Every row comes from one small tree of marks. The marks that hang from a mark follow it in brackets, in alphabetical order. Every link used is in the known rows. Which tree was each row made from?
Known rows
D[H]: [ -8.1  -4.4   5.5  10.0 -20.6   3.8   0.7  -4.7  18.2   1.6 -17.6   9.8
 -17.3 -33.0   6.5  -1.2  -9.2 -10.3  22.2  -4.7]
P[F[D]]: [-13.4   7.8  21.1   4.0 -17.4  -7.8  10.8  -0.7  20.0  -7.2  27.2 -20.9
   6.5  28.3 -14.5  -5.1  -9.1 -15.1  30.9 -14.8]
H[D M[C]]: [ -7.1   1.6   5.0 -22.3 -35.9 -23.7 -10.6  -6.5  18.6  12.2  -7.6   6.9
  -3.6  37.8  37.8 -14.8  19.3 -26.6  23.3 -24.6]
B[F[D[H] P[C]]]: [-15.7   5.5 -18.1  28.3 -10.6 -22.2  27.4  -8.0  19.7  -3.8  14.8 -11.2
  26.0 -38.6  -6.4  12.3  15.0 -21.9  24.3   8.4]
M[C[P] H[D]]: [-53.7  15.7   3.1 -28.2  -7.9 -23.7 -19.5   4.0  12.3   2.2 -31.7  15.8
  19.1   7.9  47.4 -33.6  15.7 -10.4   1.5 -24.2]
B[F[P[C[D]]]]: [ -8.0  -1.7 -10.6  22.5  -2.8 -11.5  19.2   2.8  22.8   6.1  14.0 -15.2
  22.0 -30.0  -1.6   3.5  20.9 -24.3  14.8  17.1]
P[C]: [ -6.5  -8.0  28.8   1.4 -10.0   0.9   4.8   2.2  15.0  11.9  -1.7  -4.1
  -2.7   7.9  -9.3   2.3  16.9  -3.7  21.3 -13.1]
D[H[M]]: [  2.8 -12.3  -4.5   9.1 -39.1  -8.7 -10.4  -5.6  26.2   5.2 -18.8  17.6
 -24.8  -8.9  15.0   4.7  -1.8 -16.3  28.1  -7.3]
H[D M[C[P[F]]]]: [-15.7  -0.2 -10.0 -23.7 -46.4 -25.2 -10.4  -6.2  13.2   6.8  -4.7   4.1
   1.7  52.4  36.1 -10.2  -1.3 -25.8  22.6 -34.3]
P[F[B]]: [  2.3   1.8  30.7   5.9 -26.0   4.8  10.6   9.8   4.3   3.9  15.0 -12.2
   4.3   6.4  -9.0 -12.5  27.5 -17.1  33.5 -12.2]
C[D[H[M]] P[F]]: [-39.8 -21.1 -16.4  25.0 -42.8 -16.0  -8.5   7.1  24.5 -11.9  -3.8  -1.2
   6.2  21.3   9.0  10.7 -52.5 -12.2  12.3  -8.9]
H[D M]: [  0.9   4.3   6.2 -17.5 -22.1 -21.3 -15.9  -8.6  13.2  17.7   3.2  -1.5
  -3.5  36.0  26.9 -10.3  -3.0 -23.3  32.8 -21.1]
D[H[M[C[P]]]]: [-11.0 -13.3 -16.7   4.4 -50.2 -12.6  -8.7  -3.2  24.0  -2.4 -27.4  22.3
 -20.1  -9.0  24.3   1.8   2.0 -17.6  19.1 -12.9]
C[D[H] P]: [-53.3  -9.3 -10.5  25.7 -13.4  -9.4  -8.2  10.0  13.3 -13.4 -11.8  -3.8
  14.9 -27.1  13.4  -0.8 -50.9  -6.2   3.3   3.2]
F[D[H[M]] P]: [-10.9  -0.2 -20.1  36.6 -28.7 -25.1  -2.6 -12.3  28.7  -5.0  16.8 -30.2
  29.5 -41.8   4.5 -14.4   6.7 -21.0  39.6  -2.3]
H[D]: [-14.1  15.3  20.5 -16.4   4.0  -3.2  -0.6  -7.1   2.4  12.8   4.6 -12.1
   7.2   2.7  16.0 -18.7 -14.2 -14.7  24.5 -17.0]
M[C[D] H]: [-47.6   1.4  30.9  -1.5  -1.7 -22.6 -19.2  16.3  40.7  -0.1 -29.1  15.2
  11.1  -2.6  36.0 -32.1  47.0 -11.0  -5.2   5.3]
C[P]: [-31.4   9.9 -13.0  -4.4  -4.1  -1.3 -11.0   9.2  -3.8  -6.0  -0.3 -10.9
  10.2 -19.8  10.9 -16.1 -33.9 -11.2  13.0  -7.9]
C[D P[F]]: [-46.6  -7.4  -1.1  17.4 -14.9  -7.7  -4.5  15.0  15.2 -12.3  11.2 -20.1
  20.5  15.8   2.0  -5.0 -49.7 -10.6   6.5  -3.4]
F[B P[C]]: [  4.8  -4.6  16.7  33.3 -19.8  -1.6   8.0   8.2  -1.6  16.1  11.1 -32.1
  42.3 -60.7  -4.7 -26.8  71.5 -15.2  38.5  -1.3]
H[D M[C[P]]]: [-18.5   2.9 -10.7 -23.5 -38.4 -26.2 -13.3  -5.1  10.5   7.0  -8.9   5.6
   3.3  37.0  40.5 -14.4   2.1 -25.3  20.2 -28.8]
D[H[M[C]]]: [ -3.2 -13.7  -5.7   5.0 -47.9 -11.3  -6.7  -4.5  29.6   1.3 -26.1  23.8
 -24.9  -8.4  22.6   1.2  14.2 -19.1  21.2  -9.8]

Write each row's tree
[-13.1 -24.9  39.0  15.5 -29.4  -2.5  14.7   4.8  32.4   6.7  13.0 -11.8
   1.8  55.4 -22.6  15.7   1.8  -4.5  20.4 -17.4] => P[C[D] F]
[-15.9  13.6 -23.6  26.4  -4.6 -20.8  22.8  -6.4  18.9  -7.3  17.1 -14.1
  25.3 -51.1   0.5   2.3   8.3 -27.0  23.4  15.1] => B[F[D[H] P]]
[-16.4  19.9  11.4  41.0  -4.8 -19.4   8.8   6.2  -4.6  -4.3  31.0 -47.8
  63.5 -79.2  -2.8 -37.5  57.9 -20.6  43.4   6.9] => F[B D P]
[-45.8 -14.9 -17.4  25.7 -26.2 -18.2 -15.7   9.4  18.4 -11.0 -12.6   1.8
   9.7 -10.4  18.8   3.6 -45.7 -10.6   7.6   1.9] => C[D[H[M]] P]
[-22.3 -21.7  30.7  22.4 -16.5  -5.5   7.1   2.9  27.0   6.7  -9.9   1.9
   1.0   3.1  -8.0  13.5   5.9  -0.6  14.8  -5.0] => P[C[D[H]]]
[-34.5  12.6  -3.8   6.3 -19.3  -9.4   3.7   9.9 -10.7 -13.7  16.2 -19.1
  27.2  -3.5  -2.9 -11.2 -19.0 -11.9  25.7 -17.0] => C[P[F[B D]]]
[-34.6   8.7  -7.9  10.3 -26.3  -9.2   5.6   6.4  -8.9 -14.4   9.7 -12.1
  22.3  -8.1  -2.1  -5.2 -22.7 -10.8  26.6 -19.4] => C[P[F[B D[H]]]]
[-22.2 -10.0  -8.3   1.1 -38.7 -24.1 -18.2  11.6  27.2  -4.0  -9.7   5.9
  -0.9  18.5  30.3 -12.0  14.8 -23.7   9.8  -3.0] => H[M[C[D P]]]
[-22.4 -17.0  13.8  27.5 -20.9 -13.8  -9.6   5.8  35.5  -0.4  -9.7   3.8
  -5.1  -8.9  12.3   1.2  -9.1 -13.6  14.2  10.6] => C[D[H[M]]]
[-34.2  -9.9  17.4  11.0 -24.6  -7.2   5.0   8.7  33.4  -8.5 -20.7   8.4
  -0.7 -20.6  21.5 -13.5  23.8 -16.2  -0.6   4.0] => M[C[D[H]]]
[ -2.3 -24.0  -1.7  34.8 -29.0  -9.5  -3.6  -2.5  35.2  12.9   5.9 -25.8
  21.8 -21.8   0.4  -8.1  18.9 -14.9  26.9  -0.4] => F[P[C[D[H[M]]]]]
[-32.8   7.0  -6.8  12.5 -28.2 -27.5  -0.3  -4.6  17.4 -16.3  -1.7   1.0
   8.4 -11.6  11.2  -1.0  -5.3 -14.3  24.6 -10.9] => F[D[H[M[C[P]]]]]
[ -5.7 -10.3  22.5  44.0 -17.3  -5.6   7.5  12.1   5.5  13.3  12.7 -35.4
  49.3 -59.4  -4.1 -24.6  68.1 -14.2  33.0   5.8] => F[B P[C[D]]]
[-60.3  -1.8  10.6  -3.4 -17.7 -23.7 -18.1  17.1  32.8  -8.1 -24.8  12.0
  18.4  18.7  33.9 -25.0  16.3  -9.4  -6.4  -8.0] => M[C[D P[F]] H]
[-51.4  -7.7  -4.4  10.0 -28.3 -10.1   0.9  11.4  21.0 -15.6 -22.7   7.3
   9.1 -21.9  26.0 -12.7  -2.2 -14.0  -5.3  -1.8] => M[C[D[H] P]]
[-37.2  14.0  24.9 -26.9  -4.2 -20.4 -15.2   1.6  24.2   9.5 -29.7  17.4
   8.7   9.1  42.8 -34.9  40.0 -12.4   6.2 -18.2] => M[C H[D]]
[-16.7 -25.5  26.1  22.9 -25.5 -11.7   1.8   2.4  30.7   8.2 -10.4   5.7
  -2.9  13.7  -3.6  16.4   9.4  -3.3  17.8  -6.7] => P[C[D[H[M]]]]
[-10.9 -11.3   7.4   2.4 -35.7 -22.1 -15.7  10.0  35.7   1.2  -8.3   6.8
  -8.2  19.5  27.2 -12.7  32.7 -25.5  13.2   1.6] => H[M[C[D]]]
[-18.3   5.4 -12.5  36.4 -15.4 -16.9   5.3 -11.4  23.5  -7.2  17.7 -35.6
  34.8 -58.7  -1.2 -18.6   1.1 -16.8  35.4  -0.2] => F[D[H] P]
[-12.4  11.6  32.0  13.1 -20.2  -9.1  16.0   6.9   2.9  -6.5  26.7 -20.4
  19.6   6.7 -14.8 -10.8  25.3 -15.8  37.9 -13.1] => P[F[B D]]
[-12.2 -21.0  49.9  24.7 -32.7  -4.0  20.1  12.0  15.6   7.8  12.7 -10.7
  15.6  33.8 -22.8  10.4  35.8  -5.2  27.3 -15.0] => P[C[D] F[B]]
[ -6.4 -14.3  18.1  48.0 -24.7  -5.3   9.3   8.6   7.1  12.5   5.4 -28.1
  44.9 -65.1  -3.6 -18.6  63.9 -12.9  33.9   4.2] => F[B P[C[D[H]]]]
[-16.9  11.2   2.6  49.3 -20.1 -19.1  12.6  -1.0  -0.5  -5.9  16.8 -33.5
  54.0 -89.5  -1.0 -26.3  49.2 -17.9  45.2   3.0] => F[B D[H] P]
[-51.9  10.5   2.7 -15.6 -19.5 -24.0 -14.6  10.0  23.2  -9.3 -21.3  12.6
  16.0  15.8  30.4 -26.6  21.4 -10.4   3.8 -19.3] => M[C[P[F[D]]] H]
[-64.0   3.1   8.9  -3.2  -5.7 -25.1 -23.0  18.8  29.0  -7.4 -31.2  14.2
  21.3  -3.8  40.5 -30.3  20.9  -8.4  -9.8  -1.0] => M[C[D P] H]
[-12.3  -3.4   9.6   7.1 -43.5 -15.0  11.0  -5.4  29.2  -9.7  11.4  -3.6
  -3.6  32.7  -4.4   3.6  -0.1 -17.9  30.6 -20.5] => P[F[D[H[M[C]]]]]
[ -8.3 -34.8  28.3  21.5 -48.8  -8.2  12.6  -0.8  38.7   7.2   2.2   1.8
  -8.0  60.0 -17.8  26.9  -0.9  -5.5  24.6 -21.4] => P[C[D[H[M]]] F]
[-15.2  11.5 -11.9  22.4   0.2 -22.2  24.8  -2.9  17.3  -2.3  24.4 -20.3
  32.6 -30.9  -7.2   4.1  21.2 -23.7  23.1  11.0] => B[F[D P[C]]]
[-12.6 -27.3  43.6  30.6 -43.5  -3.4  22.8   7.1  18.2   6.5   2.4  -1.4
   8.9  26.5 -21.7  19.0  29.3  -3.4  28.4 -17.9] => P[C[D[H]] F[B]]
[-24.5   6.1  -4.2   1.3 -22.9  -0.1  -0.1  11.9 -10.0  -6.4   8.2 -13.1
  16.0  -2.4   1.3 -12.6 -16.7 -13.2  22.9 -17.1] => C[P[F[B]]]
